Each row was made from one walk, in order. Every step used is in the known rows, and no mark comes twice. Write each row's walk.
Known rows
muvu natu gekal fuzem tibekat: [-13.3  35.5 -11.1 -23.4 -27.3 -23.9  10.5  27.7  39.4  25.5  29.4  13.8
  40.3 -65.4  40.7  63.1  26.7   1.4   6.3   2.9  32.2]
tibekat natu gekal fuzem: [-38.0  15.5 -20.7 -23.9 -36.8  10.3  35.8  17.5   9.3  26.8  44.8  32.2
  41.2 -44.3  41.3  52.0  48.2  19.5  -6.1   8.9  31.5]
natu povof: [ 13.4  18.5 -25.2   6.3 -13.6 -13.1  39.2  13.5 -23.4  -2.1  15.8  20.5
  17.2 -38.3  21.3  13.3  18.5  47.0 -11.8  44.9  33.7]
povof natu gekal fuzem: [ -6.1  -9.1 -13.0  -1.7 -21.5 -13.2   9.3  15.5  24.9  23.9  57.1   7.7
  41.9 -35.8  17.6  44.7  59.3  30.8  -3.0  -3.7  39.7]
fadu bapasi tibekat fuzem gekal natu muvu: [  3.8   5.0  10.4  38.6 -62.3 -24.5  72.6  52.6  -2.3 -19.3  72.3  34.1
   8.4 -27.1  43.1  53.9 -18.8  58.3 -18.2  -7.3  50.5]
povof natu muvu veter: [  5.8  -9.9 -17.8  15.3   4.9 -15.0  22.3  -2.8   7.3   4.9  62.0  15.9
  40.3 -40.0   9.2  41.5  17.5  50.3 -12.6  33.6  16.8]
fuzem tibekat natu: [-26.7  24.1 -15.8  -2.5 -46.6  14.3  -4.8  14.3 -10.6   2.2  20.6  34.7
  26.9 -59.1  52.2  26.3  14.8   6.8 -25.6  19.0  -4.3]
muvu natu gekal fuzem: [-16.9  18.9 -27.1 -31.0 -11.7 -11.2  38.4  28.1  28.4  35.0  30.4  14.3
  45.8 -55.7  34.6  57.7  26.8  25.6   5.7   8.5  50.6]
fadu bapasi: [  9.1 -12.9 -27.1  -7.9 -31.5   6.2  22.4  32.8  -8.6  14.0  32.9  32.0
  30.9 -26.9  35.4  20.1  12.2  38.5 -18.4  23.2  29.1]
fuzem gekal natu povof: [ 20.0  29.1   0.3  30.1 -17.4 -40.5  51.1  25.1 -34.2  -0.3  18.5  -4.7
  -1.0 -38.2  20.4  27.4  -3.5  72.0  -5.2   9.8  44.8]
bapasi povof: [  0.1  14.2  -5.2   3.6  -9.7  18.1  23.3  22.4  -3.1  -3.1  28.7  14.9
  31.5 -37.5  33.8  11.8  30.6  41.6 -10.6  33.7  27.2]
fadu bapasi povof natu muvu veter: [ 29.8 -26.7  -0.8  13.2   4.4  11.8  21.9  14.8   4.8 -17.2  84.7   8.7
  53.0  -3.9  33.0  39.2  38.7  37.2   6.3  43.6  19.8]
natu gekal fuzem: [-20.6  17.8 -13.0 -14.9 -25.6 -15.0  37.7  28.8  21.0  31.5  33.2  25.7
  33.0 -42.9  18.4  44.5  43.6  34.5  -2.9   4.7  43.8]
tibekat fuzem gekal natu: [-12.5  17.1  -2.7  27.5 -47.2 -20.4  44.3  23.4 -15.7   1.7  15.5  14.3
 -11.7 -32.8  40.0  33.5 -24.6  66.0 -32.6 -17.7  47.9]
gekal fuzem tibekat natu: [-37.6  34.8 -14.2 -14.6 -54.8   1.1  -7.8  22.7   6.4   2.6  29.1  25.2
  40.2 -62.5  47.3  42.1  33.9   5.0  -4.8   6.7   2.5]
fuzem tibekat: [ -6.6  24.9  -8.4   2.9 -37.5 -13.0  -1.7  22.1   2.0   7.6  13.2  28.0
  21.9 -57.7  25.4  18.9  12.9  21.3 -24.6  19.3  10.1]
tibekat fuzem gekal natu povof: [ 11.5  28.1  -3.1  36.1 -36.0 -33.4  62.8  16.1 -38.4 -13.3  18.3   6.8
 -17.6 -23.5  43.1  27.8 -15.6  64.3 -18.8   3.3  58.8]
fuzem gekal: [ -1.8  14.4  -4.2  10.3 -19.9 -22.4  24.1  31.0 -25.3  31.9  26.2  28.5
  10.2 -45.4  26.9  19.3   8.7  57.9 -32.0   7.1  18.9]
gekal fuzem: [-19.1  24.0 -23.1 -13.2 -30.1 -11.9  18.1  26.8  10.6  14.7  24.0  17.1
  35.8 -51.0  18.4  31.1  28.2  44.3  -4.4   6.5  33.8]
natu muvu: [ -3.9   1.2 -21.4   8.7 -20.6 -12.1  45.5  19.5   1.1  -1.7  35.9  47.1
  37.6 -51.3  22.9  15.8  17.3  49.7 -13.1  32.3  27.8]
povof natu: [  2.5 -16.8 -23.0  11.1 -16.2   0.3  -4.1   8.6  -2.2   4.7  40.6  11.6
  29.6 -36.8  21.2  18.4  22.7  38.9 -23.8  15.0  24.5]
muvu natu: [ -7.4  10.6 -38.0 -16.1  -6.0   4.4  22.2  20.2   2.2  15.1  15.3  15.2
  37.0 -64.4  40.2  34.5 -10.2  33.5 -16.9  23.1  34.2]

Which walk is each row?
[-10.6   8.9   3.0  36.7 -40.0 -30.8  68.5  27.3  -9.7 -12.6  38.5  31.9
   2.4 -33.5  39.6  33.9 -18.3  72.5 -20.6  -7.9  48.5]	tibekat fuzem gekal natu muvu
[  3.4 -23.3 -12.5  10.6 -14.5  -2.7  10.0   8.1   8.6  20.6  48.0  19.6
  30.2 -31.1  20.1  28.8  37.5  29.1 -25.6  11.8  32.5]	povof natu gekal
[ 26.7 -44.1   4.1   7.1 -10.0  23.7  13.5  21.1   5.4   3.6  72.5   9.3
  43.0   1.3  46.1  25.1  59.7  14.7  -0.8  22.7  39.5]	fadu bapasi povof natu gekal
[-20.4  37.6  -8.5  -7.4 -48.2 -22.5  -4.0  27.5  19.1   8.6  22.7  18.4
  31.5 -60.3  20.7  36.0  32.3  21.3  -3.7   2.4  17.0]	gekal fuzem tibekat
[-16.6  47.8 -20.9  -6.0 -44.6 -11.5  10.6  13.0 -13.8 -13.9  26.5  16.4
  28.8 -48.1  48.6  36.9  43.0   4.1   9.0  25.3   9.8]	gekal fuzem tibekat natu povof
[-34.0  45.2 -10.7  -6.7 -35.7 -13.0  22.6  14.0  18.7   1.0  51.4  32.8
  47.9 -59.6  36.1  64.9  29.9  14.5   6.3  28.3  -2.9]	gekal fuzem tibekat natu muvu veter
[-32.3  21.8 -23.4   2.6 -42.4  21.9  23.8  26.6  -9.0   3.1  46.3  34.5
  32.0 -63.6  41.4  43.0   7.4  23.7 -26.7  23.8  13.1]	bapasi tibekat natu
[ -4.4   6.2 -26.4 -18.7  -3.1  -1.6  36.0  18.9  12.9  33.3  25.0  21.5
  34.2 -54.7  39.0  46.9   5.9  23.5 -15.5  23.7  41.4]	muvu natu gekal
[-15.2  32.9   2.0 -11.6 -44.0 -27.4  10.9  25.9  27.5  24.8  29.4  25.2
  30.6 -53.9  20.9  43.9  47.5  13.4  -1.4   0.8  24.6]	natu gekal fuzem tibekat
[  2.1  26.2   8.8  27.4  -5.9 -40.1  60.5  22.9  -2.2  18.1  41.2  10.0
  14.5 -47.6   5.3  57.3 -16.7  84.2  -7.0  10.7  26.8]	fuzem gekal natu muvu veter
[-21.8   8.9 -15.9 -20.8 -56.9  15.6  39.9  48.3  20.1  22.7  77.4  34.1
  46.2 -34.1  48.8  72.0  47.1   4.6   2.5   8.4  29.9]	fadu bapasi tibekat natu gekal fuzem
[ 28.0  23.4   0.9  40.0 -57.7 -25.9  64.2  44.8 -27.8 -18.5  51.4   7.2
 -11.0 -14.0  44.7  47.8 -15.6  51.9 -12.1   3.3  58.5]	fadu bapasi tibekat fuzem gekal natu povof
[  5.3 -24.4 -18.7  21.5 -15.7 -12.6  19.1  10.5   3.2  -9.3  61.5  33.2
  45.8 -38.9  21.1  16.5  28.0  44.8 -17.4  21.1  24.7]	povof natu muvu
[ -9.2   8.4 -20.3   0.7 -30.3  15.2  51.3  30.8   2.5   7.0  84.1  41.5
  46.1 -37.1  41.5  72.0   3.6  25.5  -9.1  47.3  10.0]	fadu bapasi tibekat natu muvu veter
[  8.1  42.2   3.8  48.2 -46.3 -37.5  65.9  30.0 -30.2 -16.0  35.3   4.8
 -16.1 -34.6  31.8  44.9 -21.3  61.3 -20.7   6.3  53.9]	bapasi tibekat fuzem gekal natu povof
[-38.7  32.8 -11.4 -12.6 -46.4   5.9  39.3  33.7  18.9  21.6  61.6  30.6
  37.7 -56.0  37.1  72.4  41.0  17.4  -3.5   7.2  28.2]	bapasi tibekat natu gekal fuzem
[-14.4  -0.7 -24.3  -6.3 -51.1  30.8  26.7  39.4  -9.3   4.0  60.7  36.1
  35.0 -38.3  54.1  46.3   9.8  14.3 -21.1  24.3  13.7]	fadu bapasi tibekat natu
